Each row was made from one walk, in order. Every step used is in the known rows, and no mark comes twice. Write each row's walk.
Known rows
togib/sofis/geze/tibof/zeted: [ 25.9  -8.0  13.0  34.9 -26.2 -33.6  -1.7   0.2  -5.0   6.5   1.9   9.5
  10.6  15.6  48.1  -1.8  -7.6   2.7 -48.0  25.6  22.6  31.4   5.3  -4.1
  19.0  32.3   9.8]
dopovut/nade: [ 10.6 -10.9  37.4 -29.7 -13.5  -2.8  16.1 -17.7 -11.1 -29.8 -30.6  25.1
 -36.2 -10.9  -2.7   2.0  29.0  18.1  26.2  11.4 -15.5  22.6  35.1 -59.0
 -11.5  -7.6  32.1]
togib/sofis/zeted/rizu: [ -3.0  12.1 -32.7   9.4   7.5  24.9  -1.3   7.6   4.5   0.7  -0.6  16.7
 -14.4 -10.3 -31.7  35.3 -12.8  -9.3 -14.4  19.4  -2.6   3.6  14.5  24.6
  -7.1  15.7  -3.7]
rizu/togib/sofis: [-23.7  -2.7   1.5 -51.4   8.3  19.0   2.4 -38.0  -1.7 -14.9  15.3 -18.0
  14.0  10.2  13.8  17.6  29.6 -25.4   9.6  18.8  25.7  -1.5  -4.9   1.3
 -22.9 -20.7   2.0]
gimi/tibof/togib/sofis/geze/rizu: [  3.6  -6.8 -14.6  18.0   9.9  -3.6  -8.2  10.4   4.1  19.3 -11.2  14.1
 -10.6   7.2   8.2  13.0 -10.1  -2.5 -10.0 -45.9   1.5  -4.3 -24.8   4.5
  23.6  22.3   0.7]
gimi/tibof/zeted/rizu/geze/sofis: [ -4.3  19.6 -11.8  15.8 -36.3 -21.3  19.4  19.0  -8.5  37.2 -24.8 -30.0
  20.1   9.0 -11.4  -7.8  -1.0 -29.5  -5.6  -2.0   2.9 -39.7   9.8 -22.8
 -14.2  23.7  -1.7]
geze/tibof: [-34.5  -1.5  31.2  -6.0  -9.7 -16.4  21.6  -9.3 -10.3 -14.0 -14.0  -2.6
  -5.5  26.8  18.1 -20.0  -8.3  26.2  -7.6  -8.7   9.3   1.5   4.3 -44.9
 -10.8 -12.6  10.0]
gimi/tibof/togib/sofis/geze: [ 27.3 -18.0  -4.7   9.4  -8.1 -33.6 -12.8   3.3  26.3 -12.8  39.7  38.4
   3.3 -19.4  23.5  21.8  -4.9   9.0 -20.3   2.4  16.7  23.5 -43.4  33.8
  21.2  10.0  18.0]
zeted/rizu: [-12.7  17.0 -16.6 -14.4 -11.9  11.6  -1.7   5.1  -3.1  -7.0  -8.0  12.6
 -18.3  19.9 -37.9  26.9   2.6  12.9  25.8 -10.1  -6.6   0.1  15.6 -17.0
  16.4  -2.9  13.3]
togib/sofis: [-14.0  -6.2  20.0 -30.0 -28.1  10.3   1.9 -55.4   1.9 -30.8   4.9  -7.4
 -19.2  10.4  12.6  19.4  -2.0  -2.4   5.0  10.5  16.1  11.0   6.4  -6.5
 -30.0   3.0   5.9]
zeted/rizu/gimi/tibof/togib: [  6.0 -18.4 -14.5  -1.7  30.0 -19.4 -13.9  72.4  17.2   4.4  15.8  25.0
  12.2 -22.9 -19.1 -14.2   4.5  21.5  17.4 -27.2 -14.1  -7.2 -27.5  35.0
  27.1 -55.5  -4.2]
nade/sepi: [-16.7   6.8  32.1  -1.0 -29.2   7.7 -23.1 -61.2  29.0 -10.6  22.0 -31.1
 -13.1   0.7  -7.6   3.2  -0.6   9.3  19.6   6.3 -10.9  23.4   7.4 -22.3
  -0.7  16.5  16.9]
geze/rizu/gimi: [-16.5 -16.7  -5.9 -31.5  36.9  32.4  23.4 -11.5  -4.0  11.6 -25.9 -10.5
  10.6  13.4  -5.1  -9.8  -0.2   9.7  39.2 -26.9  -8.4 -18.2  27.1  -8.9
  -4.9 -14.4  -9.9]
tibof/gimi: [ -2.5   1.2  12.9 -15.7 -12.3  22.7 -25.0 -42.2 -12.4 -20.2  10.1   1.4
 -17.0   3.5  19.5 -37.3 -34.8  51.1  25.6  -2.4 -11.5  31.5  -3.4 -27.2
   3.1  -8.8  -1.2]
geze/rizu/zeted: [-36.1  32.8  -2.8  -9.0  -0.2  30.9  -2.4 -12.5 -26.3  32.4 -37.1 -27.3
  -0.1  33.3  -4.8  -0.1 -11.3  -9.7  24.1 -10.9 -44.2 -20.3  38.3 -46.8
 -14.9  25.3   6.0]
zeted/rizu/geze/sofis/gimi/tibof/togib: [  6.5  -0.7  -3.8   9.0  -6.7 -22.7 -19.8  40.9  19.3  -2.0  -5.4   1.1
   6.5 -19.1 -13.3 -24.9 -12.9  18.3   0.0 -39.7 -10.9 -11.5 -45.1  22.1
  12.7 -24.9  -3.2]
dopovut/nade/pobem: [  9.4   6.4  50.0 -11.6 -26.5 -28.0  28.0 -29.8  -1.1 -45.6 -11.3   4.4
 -46.8  -5.2  -9.7 -21.2  23.6   0.8   6.9  37.1 -16.3   9.2  31.7 -56.6
  -1.7  -0.6   4.2]
dopovut/nade/geze/sofis/gimi/tibof/zeted: [ 36.0  -4.2  27.4  33.8 -53.0 -17.9  -3.8   5.7   4.7   7.2  -5.3   1.7
 -16.6  -8.9  -0.8 -25.9   6.1  -4.6 -20.1   0.5 -16.3  15.0   1.7 -12.5
 -10.7   8.9   2.2]
sofis/geze: [  9.9  -1.2   2.5 -10.2 -13.0 -16.9   3.0 -27.7  16.9 -15.3  38.1  46.4
  -4.9   3.9   7.1  21.3  -7.9  29.6  11.9   6.9   5.6  22.7 -15.7  -7.3
  21.7  29.3  43.1]
gimi/tibof: [-15.4  11.1  21.0  -8.5 -14.7  -9.8  11.3  12.1   5.1  -0.5  29.1  23.5
 -26.6   3.1 -31.7 -11.2   0.9   5.1  23.0 -36.0 -18.7 -21.5 -14.7 -20.3
 -16.9 -28.3  14.8]
tibof/togib/sofis/zeted/rizu/geze: [ -6.9   9.9 -39.6  18.9  33.3  -3.0 -11.3  28.8 -23.6   6.2 -10.0 -13.0
  12.1  -5.7 -12.1  36.6   0.7  -5.9  16.4  19.8   3.3 -27.1  -1.5   8.6
  17.5  38.0   2.8]
nade/pobem/dupob: [-17.2  49.4  35.3  -7.5 -20.5 -12.3   6.2 -43.3  -0.6 -51.4  29.1  -8.6
 -70.0  13.1   2.8  -1.1  13.5  24.7 -26.0  46.4   2.6  17.1  15.0   0.2
  37.0 -34.0   3.2]
sofis/zeted/rizu/togib: [-24.8  21.1 -46.6 -27.6  52.2  29.6  -3.8  32.1  -0.1  19.6  22.1  14.0
  21.1  -0.7 -37.5  18.1  25.5 -14.1  17.6  18.8  -4.8 -12.4  -2.3  12.2
  11.2 -18.4   8.7]
sofis/zeted/rizu/gimi/tibof: [  7.7  -1.5 -22.6   7.0  38.3   5.7  25.6  59.2  15.1  26.7  19.9  25.2
   7.7 -27.6 -49.6  -4.4   2.6 -11.8   9.8 -20.4 -19.4 -32.0   0.3  34.0
  -7.6 -36.5 -17.9]
rizu/gimi/tibof/togib/sofis/geze: [ 36.9 -31.8  -9.0   3.1  12.7 -32.3   0.1  12.3  30.4  -7.8  38.2  34.2
  22.6 -29.7  25.7  14.9  -1.5   4.6 -17.1   5.7  23.0  19.8 -38.9  54.0
  21.2  -3.3   4.2]
togib/sofis/gimi/tibof: [  8.5  -0.5  30.8 -12.4 -26.1   8.2   3.5 -27.1  21.6 -26.2  13.7   8.4
 -25.2 -12.6 -21.7 -14.6  -9.7  -2.0  -0.7 -43.6  -7.9  -2.6 -23.5  16.1
 -36.2 -29.5 -11.1]

Which walk is each row?
[  8.9 -12.5  -1.9   3.1  18.4  -3.1  -4.7 -16.6 -11.1  -0.4   4.4 -10.6
  29.1   2.2  54.9 -33.3 -17.3  20.8 -26.3  11.9  28.0  30.9 -22.3  -6.8
  16.7  -5.9 -23.5] | rizu/togib/sofis/geze/tibof/gimi
[ 34.4  12.1 -13.6  20.8 -28.9   7.0 -15.5  25.2   2.6   6.0 -11.0   4.7
 -14.0  -0.5 -34.4  11.6   1.7 -17.6 -13.5 -20.7  -8.1   6.6   7.2  24.3
  11.9  -3.1 -16.1] | togib/sofis/gimi/tibof/zeted/rizu
[-32.0   6.9  12.3 -20.8 -35.2 -12.9  26.4 -40.7  -2.7   4.2 -17.6 -30.9
  16.0  18.1  15.9 -11.9  -8.7  -1.3  12.5  10.5  10.5 -30.2   5.1 -42.3
 -34.0  24.2  17.6] | rizu/geze/sofis
[-28.3   4.1 -23.7 -10.7  42.9  42.9  -2.1 -12.6   0.2  16.9  10.3   1.6
   2.2  -7.6  -0.6   9.1  -3.4 -22.5 -11.8  20.3  -1.1  -9.4   1.3  20.6
 -27.7  13.8  -4.1] | geze/rizu/togib/sofis/zeted
[ -8.2 -10.2  -7.3   6.7  15.2  11.9 -23.3  -7.7  17.3 -13.7  28.5  27.4
 -11.4 -31.5  16.9   5.7 -28.2  17.5 -27.5  35.4  -4.5  23.3 -17.0  40.0
 -17.1  12.0  11.0] | tibof/togib/sofis/zeted
[ 22.0  10.5  19.7  22.4 -41.0 -12.3  -5.8   3.4   4.5  14.3   0.7  -6.3
   1.7  -0.7  -0.7 -34.6 -10.4  -8.3  -7.8 -16.3 -13.0  -9.5  -5.2  -2.5
 -13.5  12.2   1.8] | rizu/geze/sofis/gimi/tibof/zeted
[ 21.4 -12.0 -25.7 -10.2  16.0  10.6   8.5  26.8   0.1  10.2  -5.8   1.8
  25.4  -1.9 -15.2   7.9  11.7   1.4  21.9  12.4  -1.2   3.7  34.1  22.4
  19.7 -16.4  -7.9] | tibof/zeted/rizu/gimi
[ 17.7   7.7   3.3   9.6  -6.2  18.3 -21.8  12.4  -1.5  22.5  -2.8  -8.2
  -1.9   5.9  -5.3 -24.2   7.9 -26.4  -9.6 -31.9  -8.9  -3.3  -7.4  14.6
  -3.9  -9.1 -16.5] | geze/rizu/togib/sofis/gimi/tibof/zeted
[ 22.9  -6.3   7.7  11.5  -5.9  -9.3   1.3  34.9   1.8  19.4  23.7  16.0
   5.9  -6.4  -6.9 -23.2   6.8  -5.7   7.6  -3.4 -15.1  -4.4  10.1  10.2
  -0.1 -18.9   1.4] | rizu/gimi/tibof/zeted
[-13.0   3.2  14.6  10.7   9.5  -5.2  -1.5 -15.2 -41.0  -3.3 -22.0 -33.8
  10.3  17.6  38.9 -43.5 -29.8  38.8  12.4  -5.0   7.5   1.1  -1.3 -52.8
   7.9   6.5 -18.9] | rizu/geze/tibof/gimi
[  4.3  26.9 -24.3  25.0   2.7 -15.9  -2.0  44.5 -38.3  25.1 -12.1 -15.7
   6.0  20.0 -32.7  24.2  18.6 -19.8  37.7  -7.4  -7.6 -43.1  13.9 -29.4
  26.2  30.2   5.3] | gimi/tibof/zeted/rizu/geze
[ -3.9  22.5 -33.4 -15.0  25.1   8.2 -12.2  58.0  -9.6  33.3  16.5   3.7
  22.8  12.0 -34.9   5.4  42.0 -29.7  17.8  -4.4  -2.4 -18.1  -2.2   2.7
  25.1 -31.7   3.6] | gimi/tibof/zeted/rizu/togib
[ -1.0  17.2 -17.3  21.0  11.1   0.2 -11.7  25.2  -7.2  43.8 -17.7  -9.4
  16.1   4.7  10.8   7.5 -10.9 -24.0 -13.8 -13.1 -30.9 -13.2   1.1   0.2
   6.7  26.8  -4.7] | gimi/tibof/togib/sofis/geze/rizu/zeted
[ 32.7   3.0  23.8  15.9 -40.3  -0.2 -18.7  -5.2   9.1  -6.3  13.5   9.0
 -17.7  -6.3  -2.5 -20.0  -8.3  -6.9 -16.8 -15.6 -11.6  17.2  -7.3  18.0
 -11.2  -3.4  -4.7] | togib/sofis/gimi/tibof/zeted
[-19.7   2.4 -14.1 -18.0  34.0  30.9  -1.7 -18.0   9.4  -0.5  35.2  12.7
   6.7 -18.4   2.8  10.9   0.5 -15.8 -14.0  41.1   4.8   2.2  -7.1  29.7
 -32.3   4.3   6.7] | rizu/togib/sofis/zeted
[ -3.1  -2.0 -10.8   0.6   0.7  14.7   3.8 -32.4  -1.1  12.0 -20.6   4.8
 -14.9  23.3   9.5  25.6 -10.2  -2.1   1.0 -27.4  10.3   0.5   2.1 -15.5
  12.6  44.0   8.5] | togib/sofis/geze/rizu
[ 10.5  -5.7  45.5  -0.1 -23.1   0.7 -10.5 -47.8  18.4 -15.8 -15.4 -22.9
 -23.8 -21.8  -5.2   4.1  25.8   2.3  17.8  16.2 -16.5  34.1  32.4 -45.1
  -2.5  12.1  16.5] | dopovut/nade/sepi
[ 15.3 -16.5 -19.7   3.7  21.3   1.4  18.1  38.6  -6.0  15.8 -22.2  -5.9
  33.7   5.2  -3.7  -4.7   8.7   0.5   1.4   8.3   6.3   1.3  33.4  14.7
  19.7 -19.9 -19.9] | geze/tibof/zeted/rizu/gimi
[ -3.8  14.4 -39.0  31.2  34.6 -10.9  -6.5  51.2 -21.3  18.3  -2.6  -6.6
  10.5 -12.9 -25.6  31.4   2.5 -18.2  12.6   4.4  -1.5 -41.8 -11.1  10.7
  13.6  25.5  -6.1] | gimi/tibof/togib/sofis/zeted/rizu/geze
[-25.0   9.8 -11.4  28.4  25.4 -16.9  27.1  19.5 -34.6  11.3 -36.9 -30.2
  18.0  16.6   4.9  16.0  -1.8 -15.2 -17.5  12.5  21.4 -32.9  13.5 -23.3
  -3.3  29.0 -16.0] | togib/sofis/zeted/rizu/geze/tibof
[ -4.8 -16.9  13.0  -5.3 -12.3 -13.6 -18.8   4.2  11.7 -20.0  17.0   4.6
 -12.4 -12.0  14.1   1.0  -1.7   1.6 -10.3 -11.6   7.5   7.4 -30.7  21.3
  -9.7 -25.5   0.1] | gimi/tibof/togib/sofis
[-17.6 -23.0  21.3  -3.2  -8.8 -19.1 -10.5  -8.1   0.1 -27.5  -9.8  -9.0
   0.0   3.4  45.1  -4.0  -8.9  14.2 -27.4   6.9  25.3  21.4 -18.8   8.0
  -6.5 -15.3  -4.7] | geze/tibof/togib/sofis
[  6.1  -8.3  31.5 -34.1 -33.4  29.5  -7.3 -83.0  20.4 -56.0  -2.4  -3.9
 -20.2  -2.2   5.4  -4.0 -19.1  18.4   2.6 -13.3   5.4  31.5  -8.2  16.2
 -32.3  -4.8  -4.5] | togib/sofis/gimi
[ -0.7 -29.9 -39.9  27.3  51.9  -4.1  14.2  44.6   0.0  10.7  -2.1  -9.6
  39.2 -14.7   5.7  17.8  -0.9   1.1 -18.5  33.6  15.7  -1.4   2.9  52.7
  14.7  -7.8 -32.1] | nade/geze/tibof/togib/sofis/zeted/rizu/gimi
[  2.8 -13.7 -35.4 -12.8  30.0  21.7  29.2  17.0  21.6  16.4  -5.6   8.9
  30.3 -24.3 -21.6  -4.3 -12.0  -2.2  -6.2  21.3  -3.3  -7.3  23.5  42.6
 -14.6 -15.9 -16.3] | geze/sofis/zeted/rizu/gimi
[ -1.0 -12.4  18.0  12.6 -10.1 -34.2  25.9 -20.4   4.2 -14.0   0.0   7.3
  12.4  13.1  39.7   6.1  -9.2   7.8 -41.9   9.4  35.3  16.1  -9.7 -10.8
   1.7  17.4   5.9] | togib/sofis/geze/tibof
[  3.1 -17.0  26.7  -8.6  -6.0  -3.1 -14.9 -39.8   3.3 -46.6 -20.5 -22.7
   7.4  -3.6  32.7 -14.0 -18.1  22.8 -10.1 -13.1  15.7  17.3 -26.7  16.2
  -7.7  -0.8 -13.6] | rizu/geze/tibof/togib/sofis/gimi
[ 18.8  -3.6  -0.4  19.7   4.0   3.1  -1.1  41.0  -5.5  37.3  -1.2   4.4
   1.6   3.6  -9.4 -25.9   3.3 -10.7   8.5 -25.4 -21.2 -15.9  16.5   2.7
   5.7 -10.8  -8.4] | geze/rizu/gimi/tibof/zeted
[-22.4 -10.6  -4.7 -21.8  21.1  19.5  11.2 -25.8 -28.8   6.5 -28.0 -37.2
   1.7  23.3  11.9  31.3  49.2 -39.2  13.5  11.8  22.0 -11.8  13.4 -31.9
 -10.8   6.7  -7.2] | dopovut/nade/geze/rizu/togib/sofis
